Every row comes from one small tree of marks. The marks that hang from a mark follow it in brackets, in the order of their numbers. Every link used is in the known rows. Which tree was each row made from?
Known rows
Z447[Z360[Z130[Z958]]]: [-0.20 -2.05  0.09  2.27 -2.23  0.64  0.71 -0.90  0.33 -0.43 -1.29  0.66
 -0.43  0.22 -1.52 -1.50 -0.82 -0.55  1.41  0.44 -0.35  1.55 -1.29]
Z447[Z360[Z198]]: [ 0.31  0.72 -0.42 -0.49 -2.26 -0.35  0.32 -0.82  2.44  0.74 -0.09 -0.26
  0.48  0.15 -0.38  0.58 -0.38 -0.87  1.35 -0.22  0.49  1.30 -1.33]
Z456[Z130[Z360 Z958[Z341]] Z198]: [-0.45  2.78  1.23  1.55 -0.86  0.32  0.10 -0.90 -6.21  0.16 -1.33 -2.18
 -0.12  2.27 -2.10 -1.00 -1.48  0.30 -0.26  0.22 -2.30  2.21 -0.45]
Z130[Z456[Z198] Z958[Z341[Z360]]]: [-1.02  0.64  2.38 -1.07  0.31  1.04  2.27 -2.11 -1.93 -1.79 -0.35 -1.83
  0.79  1.83 -1.03 -1.26 -1.83  1.31 -1.71  1.57 -2.26  0.92  1.37]
Z456[Z130 Z198[Z360[Z447] Z958]]: [ 0.27  3.35  0.03 -0.38  0.81  1.59  1.40 -0.94 -5.52  1.68 -1.25 -0.31
  0.05  1.04 -1.00 -0.62 -0.82  0.43 -0.50 -0.76 -1.66  0.95 -0.47]
Z958[Z341[Z360[Z130[Z456] Z198 Z447]]]: [-0.38  0.67 -1.03 -0.63 -1.10 -0.04  1.70  0.18  1.47 -0.23 -2.63 -0.77
 -0.14  1.39 -1.70  0.08 -1.54 -0.23 -1.40  1.20 -1.65  0.09  2.29]
Z958[Z341[Z360[Z130[Z456[Z198]] Z447]]]: [-0.15 -0.25 -0.74 -0.15 -0.96  0.39  2.31 -0.12  0.15 -0.54 -2.52 -1.02
 -0.45  1.45 -0.79 -0.62 -2.12 -0.09 -1.15  1.39 -1.96  0.58  1.98]
Z447[Z360[Z130[Z958[Z341]]]]: [ 0.10 -1.97  0.07  2.10 -2.78 -0.59  1.23 -0.82  0.03 -0.86 -1.93  0.44
  0.22  1.00 -2.12 -1.27 -0.78 -0.81  0.91  0.75 -0.29  1.29 -0.95]
Z198[Z360[Z447] Z456[Z130] Z958[Z341]]: [ 0.99  2.99  0.20 -1.16  0.04 -0.87  2.15 -0.60 -5.51  1.97 -2.85  2.23
  2.15  1.77 -0.90  0.20 -1.37 -0.68 -2.87  1.71 -0.33 -0.61  1.97]
Z958[Z341[Z360]]: [-0.62 -0.52 -0.47 -0.21 -1.62 -2.36  2.19  0.69  0.82 -0.77 -1.03 -0.13
  1.89  3.03 -0.80  1.33 -1.39 -0.23 -2.15  0.93  0.53  0.05  1.60]
Z456[Z130]: [-0.58  2.22 -1.23  0.57  0.83  0.50 -1.63 -0.27 -2.69  0.33  0.05  0.33
 -0.75  1.24 -1.25  0.30 -1.42 -0.59  0.03 -0.57 -0.29  0.45  1.25]
Z360[Z198[Z958] Z447]: [ 1.48  2.59 -0.03 -1.33  0.32  0.54  1.44 -0.43  0.90  2.53 -1.91 -0.70
 -0.53 -1.08 -0.92  0.02  2.22  0.17 -0.12 -0.61 -1.87 -1.05 -1.54]
Z341[Z958]: [ 1.88 -0.61  1.12 -0.70  0.83 -1.11  0.12 -0.75 -0.28 -1.68  0.28 -1.47
 -0.50 -1.44 -1.92 -0.88  0.02  0.12 -0.23 -1.45 -0.83 -0.03 -0.67]
Z341[Z360 Z958]: [ 0.63 -1.62  0.53 -0.58  0.12 -0.88  1.61 -0.23  1.51 -1.51  0.40 -1.20
  0.32  0.43 -1.37  0.06 -1.64  0.47 -1.68 -1.17 -0.35  0.70  0.38]
Z198[Z360 Z456 Z958[Z341]]: [ 1.23  2.08  1.46 -2.52 -0.08 -1.33  3.20  0.00 -3.86  0.28 -1.09  2.00
  3.92  1.21 -1.19  0.46 -0.31 -0.71 -2.80  1.88  0.62 -0.77  1.46]
Z447[Z360[Z130[Z456 Z958[Z341]] Z198]]: [-0.03  0.57  0.40  0.03 -1.80  0.95  0.58 -1.56  0.61 -0.99 -1.42 -0.51
 -0.14  0.08 -2.99 -1.18 -0.93 -0.75  1.21  0.95 -1.23  1.41 -0.07]
Z130[Z456[Z198] Z958[Z341]]: [-0.12  1.26  2.80 -1.12  0.84  0.86  1.31 -2.43 -3.09 -1.88 -0.45 -2.01
  0.28  0.61 -1.37 -1.86 -0.74  1.12 -0.72  1.38 -2.49  0.48  0.67]
Z447[Z360[Z130 Z198]]: [ 0.60  0.54 -1.02  0.22 -2.06  1.01  0.11 -0.30  2.12  0.06 -0.83  0.00
 -0.48 -0.56 -2.01 -0.40 -0.49 -1.48  2.15 -0.29 -0.55  1.51 -0.92]
Z447[Z360[Z130 Z198[Z456]]]: [ 1.39  1.43 -0.84 -0.67 -1.49  1.74 -0.01 -0.53  1.78  0.16 -0.57  0.78
 -0.21 -1.06 -1.45 -0.75 -1.16 -2.24  1.96  0.36 -1.15  1.25  0.19]
Z360[Z130[Z958[Z341]] Z198[Z456] Z447]: [ 1.70  1.84  0.60 -0.12 -0.22  1.46  0.60 -0.55  0.00  0.26 -3.32  0.00
 -0.94 -1.13 -2.50 -2.67  0.41 -1.02 -0.35  0.81 -4.54 -0.98  0.97]
Z447[Z360[Z130]]: [ 0.27 -1.54 -1.11  1.53 -2.22  0.65  0.37 -0.38  1.05 -0.06 -1.09  0.67
 -0.62 -0.16 -0.88 -0.70 -1.13 -1.18  1.91  0.33  0.24  1.63 -0.82]

Which tree is each row?
[-1.34  0.87  2.29  1.06 -1.20  2.41 -0.18 -2.14 -1.87  1.95 -2.69 -2.18
 -1.86 -0.98  0.50 -1.49 -0.40  2.41 -0.55  2.22 -2.14  1.74 -0.64] => Z130[Z360[Z198 Z447] Z456 Z958]
[ 2.44  3.66  0.23 -2.49  1.03  1.47  1.31 -0.69  0.55  2.67 -1.65  0.28
 -0.19 -1.71 -0.16 -0.38  1.43 -0.77 -0.43  0.24 -2.54 -1.34 -0.25] => Z360[Z198[Z456 Z958] Z447]
[ 1.99  2.53  0.14 -2.12 -1.58 -0.84  1.92 -0.94  0.98  0.88 -0.47  0.63
  1.94  0.40 -1.45  0.81  0.01 -1.91  0.40  0.69  0.10  0.43 -0.67] => Z447[Z360[Z198[Z456 Z958[Z341]]]]
[ 0.88 -1.83 -0.16  0.14  0.25  0.48  1.37  0.30  1.16 -2.16 -0.30 -1.02
 -0.59 -0.31 -2.95 -1.03 -1.80 -0.09 -0.85 -1.20 -1.42  0.83  0.80] => Z341[Z360[Z130] Z958]
[ 1.27  2.65  0.49 -0.38 -1.16  1.31  0.98 -0.10 -1.27  3.58 -2.48 -0.67
 -0.53 -1.26  0.66 -0.04  0.62  0.10 -0.28  1.38 -1.45  0.81 -1.09] => Z130[Z360[Z198[Z456 Z958] Z447]]
[ 2.94  3.52 -0.57 -1.79  0.69  1.58  1.64  0.14 -0.28  1.35 -3.22  0.32
 -0.57 -1.66 -3.00 -1.38  1.27 -1.80 -0.03  0.61 -3.75 -1.54  0.76] => Z360[Z130 Z198[Z456 Z958[Z341]] Z447]
[ 2.01  2.18 -0.55 -1.23 -0.88  1.81  1.17 -0.57  0.87  0.69 -0.66  0.96
  0.37 -1.12 -2.40 -0.51 -0.08 -2.21  1.71  0.28 -1.02  0.85 -0.57] => Z447[Z360[Z130 Z198[Z456 Z958]]]
[ 1.41  1.49 -0.82 -0.57 -1.89 -0.14  1.81 -0.13  0.86  0.08 -1.44  0.00
  0.72  0.13 -3.59  0.06  0.49 -1.78  1.35 -0.02 -0.47  0.70 -1.23] => Z447[Z360[Z130 Z198[Z958[Z341]]]]
[ 0.88  1.70  1.02 -1.09  0.57  2.21  2.51  0.10 -3.53 -0.25 -0.47 -0.46
  0.95 -0.56 -2.03 -1.33  0.44  0.11  0.12 -0.45 -1.63  0.76 -1.00] => Z456[Z198[Z360[Z130] Z958]]
[ 0.27  1.91  0.60  1.13 -0.58  0.30 -0.53 -0.92 -4.32  1.46 -2.25  0.62
 -0.19  1.20 -0.01 -0.93 -2.10 -0.52 -1.26  1.88 -1.63  0.75  1.63] => Z198[Z456[Z130[Z360[Z447] Z958[Z341]]]]
[-0.63  1.72 -0.28 -0.32 -0.18  1.62  0.79 -0.64  1.18  1.64 -1.26  0.49
 -0.05  1.53  0.26 -0.04 -2.01 -0.05 -1.91  0.36 -2.20  0.29  1.78] => Z341[Z360[Z198[Z456[Z130[Z958]]] Z447]]
[-1.44  1.16  0.03  1.39 -0.20 -0.98  0.19 -0.55 -3.06 -0.55 -0.86  0.28
  0.87  3.66 -2.49  0.17 -1.85  0.07 -1.97  0.07 -0.70  0.40  1.57] => Z456[Z130[Z958[Z341[Z360]]]]
[-0.69  1.43  1.39 -1.92  0.92  2.57  0.51 -1.69 -2.42 -0.70  0.48 -1.14
 -0.12 -0.67  0.73 -0.98 -1.91  1.10 -0.07  1.06 -0.92  1.48  1.18] => Z130[Z456[Z198[Z360]]]
[ 1.13  4.66 -0.24 -1.20  2.20  1.95  0.58 -0.79 -4.78  0.58  0.49 -0.87
 -0.31  0.70 -2.37 -0.30 -0.19 -0.62  0.65 -1.41 -2.06  0.56 -0.49] => Z456[Z130 Z198[Z958]]
[ 0.52  3.56  0.06 -0.61  0.17 -0.05  2.03 -0.76 -5.90  1.13 -1.99 -0.59
  0.81  2.05 -1.75 -0.28 -0.84  0.01 -1.16 -0.33 -1.51  0.60 -0.05] => Z456[Z130 Z198[Z360[Z447] Z958[Z341]]]
[-0.47 -1.15 -0.75  0.40 -2.08 -2.37  2.42  0.42  1.27  0.37 -2.41 -0.17
  0.91  2.74  0.25  0.88 -1.39  0.15 -2.24  1.11 -0.03 -0.15  1.26] => Z958[Z341[Z360[Z447]]]
[ 2.11  4.58 -0.22 -2.16  1.83 -0.41  1.18 -0.42 -4.57  0.57 -0.67  1.54
  1.78  1.39 -2.63  0.50 -0.61 -2.00 -1.39  0.93 -0.87 -1.09  2.03] => Z198[Z456[Z130] Z958[Z341]]
[ 1.16  0.91 -0.39 -0.19  1.45  4.17  0.99 -1.32 -1.66  0.81 -2.50 -0.93
 -3.09 -2.44 -0.72 -2.66 -0.27  0.36  1.38  0.76 -3.56  0.40  0.18] => Z360[Z130[Z456[Z198[Z958]]] Z447]
[-1.37  1.38  0.54  2.62 -1.40 -1.03 -0.59 -0.39 -5.32  0.52 -1.93 -0.70
  0.18  2.81 -2.21 -0.08 -1.43  0.50 -1.19  0.87 -0.45  1.50  0.33] => Z456[Z130[Z360 Z958[Z341]]]
[-0.56  1.56  1.22 -0.42 -0.31  2.99 -0.14 -1.34 -3.20  0.80 -0.42 -2.59
 -1.50 -1.11  1.26 -0.79 -1.86  1.22  0.85  1.92 -1.16  2.88  0.03] => Z130[Z360 Z456[Z198]]
[ 0.38  2.56  0.59 -0.10  1.59  1.47 -1.11 -1.13 -3.32  0.13  0.22  1.47
  0.16  0.58 -0.74 -1.02 -1.72 -1.02 -0.73  0.64 -1.67 -0.01  2.05] => Z198[Z456[Z130[Z958]]]
[ 0.08 -0.64 -1.02  0.95  0.58  3.20 -0.43 -0.93 -0.29  0.63 -2.79 -0.17
 -3.41 -2.09  0.00 -2.23 -1.04  0.42  0.95  1.25 -2.46  0.25  1.28] => Z360[Z130[Z456] Z447]
[ 1.14  1.61  0.78 -1.44  0.87  2.15  2.13  0.29 -3.75  0.33 -0.96  2.56
  1.94 -0.76 -1.81 -1.01 -0.43 -0.86 -1.25  1.33 -0.55 -0.14  1.33] => Z198[Z360[Z130] Z456 Z958]
[ 1.32  4.10 -0.15 -2.61  1.61  2.11  1.00 -0.24 -1.19 -0.84 -1.16 -0.91
 -0.16 -1.20 -5.01 -0.60  0.98 -0.96  0.39  0.41 -2.34 -0.56  1.18] => Z360[Z130[Z456] Z198[Z958[Z341]]]
[ 0.27  2.50  1.42 -1.22 -0.21  1.81  1.60 -1.21 -4.42  0.82 -1.07 -2.56
 -0.29 -0.40 -0.32 -0.31 -0.84  0.93  0.10  2.17 -0.98  2.15 -0.30] => Z130[Z360 Z456[Z198[Z958[Z341]]]]
[ 1.02 -0.06 -0.16 -1.09  0.72  2.07  0.98 -0.89  2.32 -0.82 -1.58 -2.01
 -2.21 -1.62 -2.51 -1.43 -1.88  0.40 -0.72 -0.79 -3.12  0.69  1.30] => Z341[Z360[Z130[Z456] Z198 Z447] Z958]
